In the rows, zero is written as 128.
Known rows, with every way that one mark hangs from another:
pilod{koma{tutif zenod{gesiza}}}: [163 140 141 133 140 143 125 113 135 109 137 117 149 141 127 106  81 116
 132 117 129 138 118 147 132  78 135 117 135 134 129 116 141 112]
kulo{digol gaku{pirav} koma}: [148 126 139 109 115 145 121 125 138 137 104 129 126 130 114 123 146 129
  86 156 132 158 128 145 128 171 130 122 128 105 120 114 118 115]
kulo{digol}: [137 135 127 127 119 133 125 130 129 122 119 128 135 129 114 130 134 129
 128 129 136 137 116 133 113 162 134 122 131 108 121 123 126 127]
kulo{digol gaku{pirav}}: [145 136 134 110 109 134 124 127 145 135 115 128 131 127 116 125 128 122
 107 139 116 166 110 140 124 166 133 130 135 123 124 128 115 123]
zutale{digol}: [148 123 127 120 133 129 129 139 122 146 129 128 137 132 124 126 135 130
 133 145 107 133 117 126 122 140 127 130 130 135 122 129 131 126]
tutif{lupiza}: [130 133 117 123 132 127 123 122 126 130 135 134 125 120 117 128 142 135
 130 123 132 142 127 141 136 135 123 133 125 130 138 121 122 134]
nekur{lupiza{tutif}}: [136 138 140 126 136 135 139 128 127 137 128 138 120 134  87 120 108 134
 158 131 116 135 130 131 139 137 125 153 121 104 135 124 127 133]
zenod{koma{kulo{gaku} tutif}}: [165 135 164  97 140 137 131 104 134 111 131 119 123 141 141 130 128 131
 121 187 139 130 118 131 129  71 142 114 134 136 144 107 129 125]
gesiza{zenod{koma{kulo{digol gaku} tutif}}}: [169 138 164 101 141 148 129 117 142 113 130 110 138 143 129 137 127 126
 126 185 153 148 106 134 109 144 147 120 132 115 143  96 141 118]
lupiza{nekur{pekem} tutif}: [146 125 160 121 137 137 145 136 133 127 118 130 139 145 101 109 107 125
 149 132 113 118 138 132 156 154 116 140 115 111 131 108 125 144]
digol{kulo{koma} zutale}: [146 111 133 133 161 133 135 131 139 138 129 132 143 131 115 147 139 142
 112 157 141 123 146 120 123 157 123 109 126  96 130 105 145 124]
pekem{nekur{lupiza{tutif}}}: [139 141 142 118 128 125 150 133 127 142 122 139 123 138  94 122 113 138
 166 119  94 125 145 133 148 179 121 160 118 102 141 126 126 128]
gesiza{zenod{koma{kulo{gaku}}}}: [145 119 159 106 141 126 140 121 143 132 130 113 126 137 137 141 149 133
 120 167 149 133 126 124 130 143 133 115 127 130 150 108 138 119]
pirav{gaku{kulo{digol}}}: [131 129 156 120 126 126 124 139 134 128 135 133 136 126 103 128 112 127
 132 119 121 140 112 128 124 185 130 122 132 128 128 105 124 128]
pilod{koma{tutif{lupiza} zenod{gesiza}}}: [165 144 130 126 144 141 122 106 131 111 144 124 146 134 116 105  96 122
 133 113 132 152 118 159 141  86 130 122 132 135 139 110 136 118]
koma{kulo{digol{zutale}} zenod{gesiza}}: [164 144 119 131 146 122 133 126 145 111 137 116 159 130 120 138 107 128
 131 150 122 162 128 138 103 161 157  85 141 116 126 126 148 111]
pilod{koma}: [139 123 136 129 131 129 133 124 136 126 125 130 132 137 124 117 132 132
 140 108 134 120 131 128 137 129 116 113 129 120 135 115 134 130]
pilod{koma{kulo zenod}}: [163 125 150 126 146 129 146 104 138 118 140 120 145 140 144 124 108 129
 151 114 124 139 142 131 138 108 129 106 132 133 141 117 153 133]
gaku{kulo{digol{zutale} koma} pirav}: [143 124 127 126 146 158 126 142 127 152 125 132 139 118 119 125 140 135
 109 145 107 158 150 135 134 252 130 112 129 114 124 104 140 117]
lupiza{nekur}: [137 117 145 121 132 124 131 138 120 129 122 127 135 131 128 125 126 130
 136 132 111 112 117 130 150 164 120 125 129 125 134 123 130 131]
zutale{digol{kulo}}: [159 118 142 121 142 125 141 137 135 152 133 130 149 133 110 134 133 130
 135 143 110 133 112 119 116 142 116 134 129 128 124 123 133 136]
nekur{lupiza{tutif} pekem}: [138 130 148 118 127 142 160 122 138 130 124 138 132 140  83 118 105 129
 159 116 135 145 141 136 147 139 121 155 114 103 128 119 126 145]
lupiza{tutif{koma{kulo}}}: [151 140 135 126 155 131 138 126 147 130 130 122 120 146 104 108 138 127
 133 146 120 125 157 126 125 108 128 119 119 114 134 110 127 133]
pekem{nekur{lupiza{tutif{koma{zenod}}}}}: [151 127 137 120 140 131 158 119 134 144 125 126 128 141  95 120 111 129
 146  98 111 124 156 143 161 172 129 156 118  98 137 120 134 120]
digol{zutale}: [133 127 112 133 147 126 126 133 135 128 136 128 137 126 128 140 125 136
 131 141 123 132 132 122 125 154 138 112 134 121 132 125 141 122]
gaku{kulo{digol}}: [128 126 143 123 126 142 130 132 126 134 127 131 135 124 119 125 132 127
 132 129 114 138 123 130 125 208 127 130 132 129 128 115 126 132]
digol{kulo{gaku koma{zenod{gesiza}}} zutale}: [157 109 145 124 153 121 133 120 155 128 128 122 150 135 109 149 114 133
  84 175 139 138 134 137 126 129 138 105 136 111 133 113 138 104]
tutif{koma lupiza}: [133 124 107 120 137 130 130 121 135 134 129 128 121 124 109 120 167 131
 110 111 147 131 136 144 140 136 121 124 121 121 135 113 120 131]
nekur{pekem}: [130 120 136 120 120 134 149 122 137 122 123 128 140 133 124 126 125 123
 131 112 146 139 140 133 135 127 124 130 121 127 120 123 127 140]
zenod{gesiza koma{kulo tutif}}: [164 151 142 112 139 137 132 123 126 112 130 115 130 137 128 114 129 126
 125 163 137 130 122 138 117  73 140  97 130 133 131 111 129 116]
pilod{koma{tutif zenod}}: [164 130 148 130 147 150 128 103 129 112 142 121 147 141 140 116  80 120
 143 117 131 137 123 138 141  85 134 131 134 133 134 111 151 125]
koma{kulo{digol{zutale}} tutif{lupiza} zenod}: [184 151 123 120 167 147 123 102 133 103 156 123 160 128 129 142  92 132
 151 161 123 179 123 146 114 143 159 117 138 121 141 106 157 129]
gaku{kulo{koma} pirav}: [129 119 143 121 136 155 131 135 120 159 126 132 123 119 132 111 136 127
 105 129 103 145 155 135 151 191 114 133 120 142 127 113 130 125]
gaku{kulo pirav}: [127 127 137 123 131 145 134 135 126 156 137 131 129 116 134 112 119 121
 127 113  89 154 137 130 147 188 118 142 126 160 131 127 127 134]
zenod{koma}: [136 124 133 119 128 134 131 126 118 132 119 126 118 127 125 129 155 135
 118 133 151 113 127 130 138 127 129 111 125 116 130 115 125 122]
gesiza{zenod{koma}}: [131 120 135 126 137 138 132 136 123 140 127 116 126 128 126 135 148 129
 123 128 157 121 127 126 134 166 127 124 121 115 136 111 140 116]

Rows:
[149 123 135 126 148 141 146 113 134 139 130 126 125 137  89 118 106 126
 137 111 134 135 143 141 154 128 134 150 120 102 130 119 134 126] -> nekur{lupiza{tutif{koma{zenod}}}}
[156 127 149 105 137 146 141 118 125 114 133 130 150 134 121 116 109 125
 145 130 130 140 119 151 160 137 119 145 121 132 137 103 130 148] -> koma{tutif{lupiza{nekur{pekem}}}}
[164 123 153  97 136 151 144 116 113 116 125 128 140 133 118 118 137 132
 135 135 153 125 117 153 170 135 120 128 118 120 140  90 127 142] -> zenod{koma{tutif{lupiza{nekur{pekem}}}}}
[141 114 141 108 128 130 148 125 128 125 125 133 144 128 114 123 136 132
 139 112 133 135 129 147 165 171 111 133 119 125 138 109 125 149] -> tutif{lupiza{nekur{pekem}}}
[148 124 139 116 122 136 124 121 138 138 117 119 130 129 123 116 115 118
  71 149 124 160 136 154 142 116 135 121 130 134 122 127 122  99] -> kulo{gaku{pirav} koma{zenod{gesiza}}}
[153 138 139 123 133 161 114 122 120 113 117 126 134 137 120 122 123 127
 112 164 145 134 126 142 113 132 139 125 127  96 117 101 133 118] -> kulo{digol koma{tutif}}
[167 127 140 115 148 123 133 108 153 110 137 119 153 135 134 155 106 134
 128 176 122 162 123 132 115 158 160 103 146 120 138 121 147 121] -> koma{kulo{digol{zutale} gaku} zenod}
[169 146 139 117 156 144 128  95 124 109 158 122 143 129 142 127  89 125
 148 147 120 166 129 147 133  82 143 139 130 149 145 114 146 137] -> koma{kulo tutif{lupiza} zenod}
[143 125 117 130 143 142 120 134 129 125 116 129 138 130 113 140 148 142
 111 158 146 132 140 132 115 193 140  99 131  83 121 105 141 112] -> kulo{digol{zutale} koma}
[150 114 157 112 132 136 137 123 147 150 117 132 130 131 113 130 137 128
  87 153 127 148 134 133 136 136 114 133 123 117 130 114 122 127] -> digol{kulo{gaku{pirav} koma}}
[164 133 147 113 148 125 168 113 140 138 131 123 131 145 105 122 111 131
 159 113 102 134 167 138 154 157 132 144 118 106 143 119 141 127] -> pekem{nekur{lupiza{tutif{koma{kulo zenod}}}}}
[149 131 130 131 123 141 122 125 124 121 111 119 140 131 109 124 126 125
  92 142 150 140 134 153 118 148 142 105 129  99 113 115 130 102] -> kulo{digol koma{zenod{gesiza}}}
[157 118 169 111 144 144 128 110 143 121 126 128 136 143 121 135 115 128
 100 187 141 128 122 132 124  90 125 140 128 116 134 100 128 126] -> digol{kulo{gaku koma{tutif}}}
[160 144 147  99 145 132 124 100 142 108 146 128 130 135 134 128 115 131
 135 178 119 159 118 142 126  80 137 136 133 150 153 112 126 137] -> koma{kulo{gaku} tutif{lupiza}}
[149 146 132 119 130 141 121 128 120 118 123 119 127 133 117 113 129 124
 111 150 148 121 114 142 124  84 137 111 129 124 125 113 122 108] -> zenod{gesiza koma{tutif}}
[161 139 136 122 148 128 155 118 146 130 132 119 131 141  85 109 108 123
 137 124 124 147 148 146 138 109 138 123 122 112 132 123 132 120] -> nekur{lupiza{tutif{koma{kulo zenod{gesiza}}}}}
[173 157 117 117 161 142 121 116 136 105 149 129 151 129 121 137 119 138
 152 169 122 170 122 140 106 152 150 111 136 116 141 104 146 134] -> koma{kulo{digol{zutale}} tutif{lupiza}}
[154 126 156 104 131 132 137 123 144 125 120 113 133 138 123 144 155 133
 120 169 156 142 116 129 115 178 139 108 130 109 144 104 136 119] -> gesiza{zenod{koma{kulo{digol gaku}}}}
[164 140 128 109 137 127 133 126 159 129 129 125 145 129 126 138 127 133
 123 165 102 179 125 130 114 182 146 103 141 123 133 124 136 124] -> koma{kulo{digol{zutale} gaku{pirav}}}
[159 130 145 119 154 151 125 112 126 127 137 135 136 130 108 129 129 135
 116 158 145 139 132 143 130 108 116 141 119 111 138  93 133 136] -> digol{kulo{koma{tutif{lupiza}}}}
[137 128 142 125 145 123 122 143 142 127 142 133 145 125 103 139 109 134
 135 132 116 143 117 123 121 211 140 107 138 121 132 102 137 122] -> pirav{gaku{kulo{digol{zutale}}}}
[142 128 104 125 136 124 131 118 136 129 132 118 132 123 104 115 142 120
  96 105 148 143 134 159 142 120 132 118 126 130 130 121 121 113] -> tutif{koma{zenod{gesiza}} lupiza}
[154 122 128 122 137 130 117 122 145 117 115 119 146 135 110 141 123 133
  82 179 145 147 127 148 118 166 155  95 141  98 124 113 133  92] -> kulo{digol{zutale} gaku koma{zenod{gesiza}}}
[175 135 134 113 144 130 134 113 155 125 137 120 154 129 135 144 101 126
 123 157 104 188 127 137 122 172 156 109 144 128 134 127 146 121] -> koma{kulo{digol{zutale} gaku{pirav}} zenod}
[176 142 158 106 144 144 132  99 144 120 147 116 143 135 155 123  70 113
 125 161  98 181 123 141 135  76 148 144 137 161 136 128 140 128] -> koma{kulo{gaku{pirav}} tutif zenod}
[181 147 133 126 163 148 127 109 136 101 149 116 163 136 141 142  77 126
 149 165 118 166 125 134 106 135 164 112 142 119 130 113 162 123] -> koma{kulo{digol{zutale}} tutif zenod}
[158 136 133 123 156 175 118 134 125 140 134 129 145 124 126 119 112 128
 114 161 102 164 141 138 130 219 138 124 131 120 123  97 145 116] -> gaku{kulo{digol{zutale} koma{tutif}} pirav}
[162 101 162 105 141 129 136 128 140 152 118 131 139 141 108 138 149 137
  98 187 124 126 120 126 122 135 116 130 129 118 129 109 126 125] -> zutale{digol{kulo{gaku koma}}}
[178 149 133 114 156 149 128 120 129 109 133 120 144 136 129 139 131 138
 140 177 141 140 121 129 108 143 155  89 137 101 133  98 149 121] -> zenod{koma{kulo{digol{zutale}} tutif}}
[158 139 160 105 140 133 130 107 146 106 139 122 134 143 145 129 101 124
 132 184 115 146 119 130 118  72 142 132 136 147 142 120 131 131] -> koma{kulo{gaku} tutif}
[179 154 140 113 144 146 128 105 138 104 139 130 146 139 116 114 126 134
 161 135 133 159 120 147 118 126 128 112 131 115 144  94 141 142] -> pilod{koma{kulo{digol} tutif{lupiza}}}
[165 129 150 115 147 142 124 120 122 117 135 133 142 137 120 108 119 134
 155 123 116 125 109 147 161 140 112 128 128 125 151  95 137 138] -> pilod{koma{tutif{lupiza{nekur}}}}
